What can hang from each mark:
ravor: furof ponet
zadalo: lezep ponet
nimo: furof
ponet: pasi ragim ravor zadalo
pogon: kopame
lezep: pogon ragim
kopame: furof pogon
furof: nimo
ragim: ponet

Known rows, with every way that one mark hangs from another:
[kopame furof pogon]: [ 3.31  0.60  0.43  0.01  0.56  1.53 -0.59 -1.74  1.28 -1.00 -0.34 -1.51
  0.05 -0.14 -1.81  0.42  1.07 -0.49  2.37 -1.22  3.63  1.42  1.46]
[ragim [ponet pasi]]: [ 0.43  0.99 -1.77  0.00  2.66  0.16  1.30  2.31 -0.33 -0.24 -1.63 -2.07
 -1.77 -2.31 -0.50  1.21 -0.89 -1.69  0.00 -1.39 -0.99  2.18  1.04]
[kopame pogon]: [ 1.47  0.75  0.50  0.03 -0.46  0.04  1.13 -1.69  1.63 -0.24 -0.69 -2.26
 -0.28 -0.72 -1.24  0.67  0.36 -1.05  1.19 -1.51  2.23  0.61  2.35]
[lezep pogon ragim]: [ 2.44  1.59 -2.09 -1.69  0.10  2.58 -0.89 -1.94  2.33  0.55 -2.83 -3.02
 -1.40 -0.86 -0.70  0.78 -0.47 -3.90  0.12 -1.70 -0.54  2.37  3.85]
[ponet ragim [ravor furof]]: [ 0.22  2.86 -3.61 -0.92  2.76  1.91 -1.61  0.35 -1.96 -0.03 -1.19  0.71
 -1.30 -2.68 -2.91  0.72 -1.62 -0.25 -1.80 -1.75  0.07  3.09  0.61]
[lezep [pogon [kopame furof]]]: [ 3.58  1.60 -0.90 -0.37 -0.21  4.72 -1.90 -1.81  3.09 -0.30 -1.19 -1.35
 -0.46  1.34 -1.37  1.58 -0.13 -2.06  1.50  0.03  2.91  2.25  2.33]
[ponet ravor]: [ 0.81  0.82 -1.69 -0.78  1.25  0.67 -0.14  0.91 -1.41 -1.57 -1.57 -0.08
 -0.76 -1.42 -2.33  0.48 -1.39  0.08  0.01 -0.95 -0.02  2.68 -0.35]
[ponet pasi ragim zadalo]: [ 0.27  2.10 -3.18  0.36  2.79  0.45  1.60 -0.74  1.73  0.91 -1.39 -1.85
 -2.30 -4.85 -2.52  2.34 -1.80 -3.14 -1.26 -1.89 -3.21  2.49  2.34]
[zadalo [lezep [pogon kopame] ragim] [ponet pasi]]: [ 2.37  1.34 -3.02 -1.22  0.67 -0.01  1.28 -2.37  2.54  0.40 -1.62 -4.30
 -3.00 -2.39  1.63  0.64  1.29 -4.21 -0.28 -2.21 -2.85  3.02  5.57]
[ragim [ponet pasi zadalo]]: [ 0.57  0.73 -1.89  0.84  2.57  0.23  1.52  2.09  0.74 -0.44 -2.45 -2.23
 -2.86 -2.97 -1.90  2.42 -1.54 -2.70 -0.83 -1.33 -1.48  3.27  1.95]
[nimo furof]: [ 0.57  1.11  0.47  1.11 -1.14  2.31 -0.28 -1.47 -0.20 -0.84 -1.56  0.19
  0.96 -0.44 -1.36 -0.20 -0.95  0.87  0.56  0.40  2.06  1.41  0.57]
[ponet ragim ravor [zadalo lezep]]: [-0.55  1.39 -3.78  0.13  2.10  0.04  0.30 -1.67  1.67 -0.24 -2.91 -1.42
 -3.06 -4.89 -3.70  3.47 -1.62 -2.87 -3.18 -2.23 -2.96  3.84  1.98]
[lezep ragim]: [ 0.60  1.47 -1.32 -0.99  0.31  1.16 -0.28 -0.56  0.64  0.58 -2.13 -2.11
 -0.87 -1.61  0.37 -0.73 -0.92 -2.35  0.14 -2.08 -1.19  1.56  2.21]
[lezep [pogon kopame] ragim]: [ 2.48  2.02 -1.10 -1.88 -0.67  3.52 -1.52 -2.34  3.16  1.03 -2.04 -2.56
 -1.31  0.31 -0.07  0.77 -0.24 -4.44  0.38 -1.22  1.14  2.68  4.35]
[lezep [pogon [kopame furof]] [ragim [ponet ravor]]]: [ 2.81  1.75 -1.82 -2.65  1.41  3.26 -2.45 -0.54  1.71  0.10 -2.63 -2.11
 -2.56  0.10 -1.09  1.53 -0.27 -4.98 -0.34 -1.41  1.93  4.89  3.52]
[ravor [furof nimo] [ponet pasi ragim zadalo]]: [ 0.17  2.07 -2.56  1.16  3.47  3.10 -0.03 -1.61 -1.90  0.08 -0.94  1.26
 -3.05 -4.02 -2.57 -0.13 -1.23  0.68 -0.72 -2.59 -0.17  3.25  2.28]
[pogon kopame]: [ 1.04  1.70  0.39  0.18 -0.83  2.96 -0.73 -0.51  1.88  0.18 -0.38 -0.53
 -0.09  0.83  0.16  0.21 -0.75 -1.07  1.06 -0.31  2.26  1.17  1.55]
[ponet pasi ragim [zadalo [lezep [pogon kopame]]]]: [ 0.96  2.17 -3.35  0.36  1.92  1.05  1.42 -3.13  3.99  1.26 -1.66 -3.10
 -2.70 -4.77 -1.91  3.79 -0.35 -4.43 -1.38 -1.76 -3.19  2.73  4.15]
[lezep [ragim [ponet pasi]]]: [ 0.31  1.43 -1.84 -1.32  1.98  0.11  0.57  1.04 -0.14  0.65 -2.28 -2.70
 -1.88 -2.62  0.51 -0.03 -0.79 -3.43 -0.33 -2.37 -1.78  2.52  2.53]
[ragim [ponet pasi ravor [zadalo [lezep pogon]]]]: [ 0.92  0.33 -2.76 -0.10  3.01 -0.34  1.32  1.26  0.62 -1.20 -3.03 -2.38
 -3.63 -3.76 -2.70  3.62 -0.93 -3.20 -1.56 -1.36 -2.01  4.64  2.27]
[zadalo lezep [ponet pasi [ravor furof]]]: [ 1.82  1.10 -3.57  0.01  2.08 -1.05  1.45  0.10 -1.22 -1.46 -1.11 -1.88
 -2.63 -3.41 -0.25  0.30  0.60 -0.26 -0.72 -1.64 -2.95  3.19  2.81]
[ravor [furof nimo] [ponet pasi ragim]]: [ 0.19  2.43 -2.57  0.30  3.60  3.08 -0.17 -1.33 -3.02  0.33 -0.09  1.50
 -1.84 -3.38 -1.16 -1.32 -0.57  1.68 -0.02 -2.62  0.44  2.32  1.41]
[ragim ponet]: [-0.04  0.85 -1.61  0.47  1.86  0.92  0.42  2.06  0.30 -0.29 -2.39 -1.94
 -1.76 -1.38 -0.72  1.22 -1.36 -1.64 -0.58 -1.39 -0.03  2.01  1.00]
[furof nimo]: [ 0.80 -0.09 -0.02  1.39  0.87  3.05 -0.26 -1.74  0.69 -1.69 -1.77 -0.06
  0.87  0.16 -1.07 -0.49 -0.26  2.17  1.27 -0.66  1.11 -0.09  1.39]
[ponet ragim]: [-0.44  2.35 -2.79 -0.13  1.62  1.48  0.02 -0.76  1.20  1.22 -1.24 -1.45
 -0.69 -2.38 -0.98  0.70 -1.52 -1.69 -1.03 -2.02 -1.01  0.67  1.02]
[ravor [furof nimo] [ponet ragim]]: [-0.30  2.17 -2.39  0.81  2.61  3.84 -1.14 -1.54 -2.34  0.29 -0.81  1.62
 -1.80 -2.32 -1.51 -1.27 -1.08  1.82 -0.61 -2.60  1.35  2.12  1.30]

Rows:
[ 0.43  1.22 -2.24 -0.05  2.60  1.15 -0.82  2.80 -1.82 -1.21 -2.25 -0.39
 -2.16 -1.53 -2.16  1.27 -1.46 -0.63 -1.16 -1.16  0.76  3.74  0.76]	[ragim [ponet [ravor furof]]]
[ 0.52  0.79 -1.42  2.52  1.31  3.54 -0.52 -2.32 -0.87 -1.02 -1.94  0.92
 -2.85 -2.54 -2.11  0.19 -0.59  1.69 -0.49 -2.13  0.70  2.89  2.57]	[ravor [furof nimo] [ponet [zadalo lezep]]]
[ 0.09  1.51 -3.44  1.14  2.41  2.03 -1.15 -2.31  0.61 -0.89 -2.86  0.19
 -2.50 -4.02 -4.23  2.92 -0.99 -0.67 -2.96 -1.79 -1.36  3.75  2.97]	[ponet ragim [ravor [furof nimo]] [zadalo lezep]]
[ 3.30 -0.20  1.25  0.61  0.97  2.55 -0.87 -2.95  1.22 -1.91 -0.57 -0.73
  0.88  0.67 -2.10 -0.10  1.61  1.26  2.83 -0.98  4.37  0.86  1.94]	[kopame [furof nimo] pogon]
[ 2.56  0.84 -3.50  0.03  1.14 -0.24  2.14 -1.79  2.17 -0.54 -1.67 -4.08
 -2.57 -2.78  0.48  1.36  0.95 -2.34 -0.19 -1.63 -3.19  2.20  4.16]	[zadalo [lezep pogon] [ponet pasi]]
[ 0.86  1.65 -4.50 -0.90  3.30 -0.35  1.27 -2.00  1.55 -0.16 -2.24 -2.16
 -3.35 -5.87 -3.80  4.14 -0.76 -3.85 -2.25 -2.01 -4.01  4.52  2.78]	[ponet pasi ragim ravor [zadalo [lezep pogon]]]
[ 0.90  2.15 -3.47 -0.05  4.21  1.48 -0.15 -0.55 -1.46 -1.00 -1.40  0.74
 -2.36 -4.59 -4.70  2.07 -1.56 -0.53 -1.76 -1.48 -1.54  4.38  2.29]	[ponet pasi ragim [ravor [furof nimo]] zadalo]
[ 0.27  0.71 -2.32 -0.63  1.26 -0.54  0.86 -0.94  0.93  0.18 -2.48 -3.12
 -1.86 -3.55  0.69  1.35  0.53 -2.81 -0.76 -2.46 -2.91  2.22  2.80]	[zadalo [lezep [ragim [ponet pasi ravor]]]]
[ 1.75  1.24 -2.60 -1.13  1.11  2.06 -0.65 -0.75  2.84  0.53 -3.98 -3.59
 -3.29 -1.66 -1.59  2.34 -1.13 -5.50 -1.29 -1.90 -0.86  4.02  4.59]	[lezep pogon [ragim [ponet zadalo]]]
[ 0.36  0.40 -2.12  1.12  2.30 -0.20  1.76  1.11  1.51 -0.37 -2.64 -2.89
 -3.09 -3.62 -1.26  3.01 -0.82 -2.80 -1.07 -1.52 -2.26  3.00  2.55]	[ragim [ponet pasi [zadalo lezep]]]
[ 1.08  2.06 -3.99 -0.89  3.84  0.10  0.57  0.87 -2.46 -1.06 -0.68 -0.31
 -2.41 -2.88 -1.60 -0.75 -0.97 -0.01 -1.22 -1.95 -1.56  3.40  2.03]	[zadalo [ponet pasi ragim [ravor [furof nimo]]]]
[ 0.60  1.91 -4.21 -1.59  3.56 -1.31  1.46  1.33 -1.76 -0.59 -0.78 -1.42
 -2.75 -3.48 -1.23 -0.39 -1.37 -1.56 -1.31 -2.24 -2.71  3.40  1.34]	[zadalo [ponet pasi ragim ravor]]
[ 2.25  1.01  0.95  0.62  0.16  4.71 -2.15 -1.37  1.57 -0.91 -0.27  0.54
  0.68  1.83 -0.45 -0.42  0.10  0.49  2.15  0.08  3.72  1.31  1.08]	[pogon [kopame [furof nimo]]]
[ 0.60  2.24 -4.20 -0.66  2.71  0.47 -0.28  1.29 -1.78 -0.67 -1.31 -0.60
 -2.75 -2.22 -1.78 -0.45 -1.79 -0.64 -1.99 -2.10 -1.02  3.42  1.80]	[zadalo [ponet ragim [ravor furof]]]
[-0.20  0.17 -2.33  0.63  2.08 -0.22  0.51  1.47  0.70 -1.25 -3.53 -1.92
 -3.41 -2.99 -2.63  3.20 -1.53 -2.45 -2.22 -1.52 -1.32  4.20  1.67]	[ragim [ponet ravor [zadalo lezep]]]
[-0.51  0.48 -1.85  1.02  0.67  0.67  1.55 -1.34  0.63 -0.06 -2.07 -1.25
 -3.61 -3.81 -1.32  1.00 -1.43 -1.49 -0.66 -2.76 -1.68  2.94  1.13]	[ravor [ponet [zadalo lezep]]]
[ 1.20  0.86 -2.59 -0.42  0.33  1.14  0.10 -2.40  3.07  0.67 -3.24 -4.08
 -2.05 -2.35  0.43  2.27  0.75 -3.81 -0.85 -2.08 -1.96  2.05  4.19]	[zadalo [lezep pogon [ragim ponet]]]
[ 0.91  1.44 -2.36 -0.53  3.46  0.47  0.22  3.11 -2.51 -1.07 -1.62 -0.58
 -2.25 -2.48 -1.89  1.22 -0.99 -0.80 -0.59 -1.17 -0.21  3.88  0.82]	[ragim [ponet pasi [ravor furof]]]
[ 1.86  1.92 -1.49 -1.95  0.39  2.99 -1.51 -0.96  2.88  1.03 -2.67 -2.99
 -2.35  0.07 -0.05  1.51 -0.41 -5.45 -0.56 -1.55  1.13  3.63  4.54]	[lezep [pogon kopame] [ragim ponet]]
[-0.12  0.31 -1.92  1.71  1.43  0.54  0.88  0.87  2.15 -0.42 -3.39 -2.67
 -2.96 -2.60 -1.54  2.98 -1.26 -2.73 -1.64 -1.55 -1.36  2.81  2.46]	[ragim [ponet [zadalo lezep]]]
[ 1.64  1.81 -4.81 -0.53  2.07 -0.36  1.96 -2.27  2.49  0.60 -1.55 -4.21
 -2.85 -3.88  0.34  1.69  0.70 -3.25 -1.36 -2.29 -3.88  2.22  4.31]	[zadalo [lezep pogon] [ponet pasi ragim]]
[ 0.44  0.84 -2.42 -0.26  1.64  0.25  2.13 -1.82  0.51  0.25 -1.89 -2.04
 -4.03 -4.74 -0.97  1.13 -0.76 -2.92 -0.25 -2.92 -2.77  3.75  2.18]	[ravor [ponet pasi [zadalo [lezep pogon ragim]]]]
[ 0.44  0.59 -2.33 -0.15  3.36 -0.48  1.25  2.73 -0.71 -1.35 -2.56 -1.41
 -3.39 -3.39 -2.98  2.62 -1.80 -2.37 -1.24 -1.32 -1.51  4.65  1.16]	[ragim [ponet pasi ravor zadalo]]
[-1.40  1.42 -3.12  0.49  1.64  0.58  1.44 -1.89  0.92  1.07 -2.08 -1.43
 -3.89 -4.90 -1.39  1.22 -1.71 -2.57 -1.86 -3.48 -2.31  2.97  1.28]	[ravor [ponet ragim [zadalo lezep]]]
[ 2.09  1.47 -2.92 -2.75  2.31  1.12 -0.32  0.05  0.55  0.13 -3.05 -3.06
 -2.86 -2.14 -1.23  1.62 -0.52 -4.81 -0.65 -1.93 -1.10  4.39  3.54]	[lezep pogon [ragim [ponet pasi ravor]]]
[ 1.51  1.01 -1.39  0.22  1.72  2.78 -1.61  0.24 -2.36 -2.26 -1.39  1.45
 -0.24 -0.67 -2.89 -0.06 -0.79  2.34  0.09 -0.54  1.57  2.67  0.62]	[ponet [ravor [furof nimo]]]
[ 0.78  0.87 -2.73  0.65  3.11  0.08  0.70  1.92 -0.64 -1.19 -2.63 -1.36
 -3.45 -3.79 -2.65  3.05 -0.86 -1.91 -1.58 -1.33 -1.56  4.65  2.17]	[ragim [ponet pasi [ravor furof] [zadalo lezep]]]
[ 1.74  1.48 -2.58 -1.79  1.13  2.08 -0.82 -0.51  2.13  0.72 -3.48 -3.48
 -2.46 -1.18 -0.60  1.47 -0.68 -4.84 -0.74 -1.93 -0.45  3.22  4.03]	[lezep pogon [ragim ponet]]
[ 1.08  0.83 -3.65 -1.58  1.99 -2.27  1.98 -0.51 -0.66 -0.81 -1.90 -3.20
 -3.10 -4.21  0.89 -0.23  0.69 -2.51 -0.96 -2.74 -4.44  3.52  3.36]	[zadalo [lezep ragim] [ponet pasi ravor]]
[ 0.19  1.90 -3.70 -1.06  3.77 -0.50  1.26  0.15 -0.36 -0.34 -1.51 -0.82
 -2.91 -5.44 -4.10  2.59 -2.07 -2.79 -1.90 -1.95 -3.27  4.42  1.21]	[ponet pasi ragim ravor zadalo]
[ 0.79  2.39 -4.27  0.04  3.51  0.29  0.44 -1.07 -0.29 -0.18 -1.55 -0.74
 -3.06 -5.99 -3.68  3.18 -0.83 -2.07 -2.35 -1.97 -3.22  4.46  2.73]	[ponet pasi ragim [ravor furof] [zadalo lezep]]
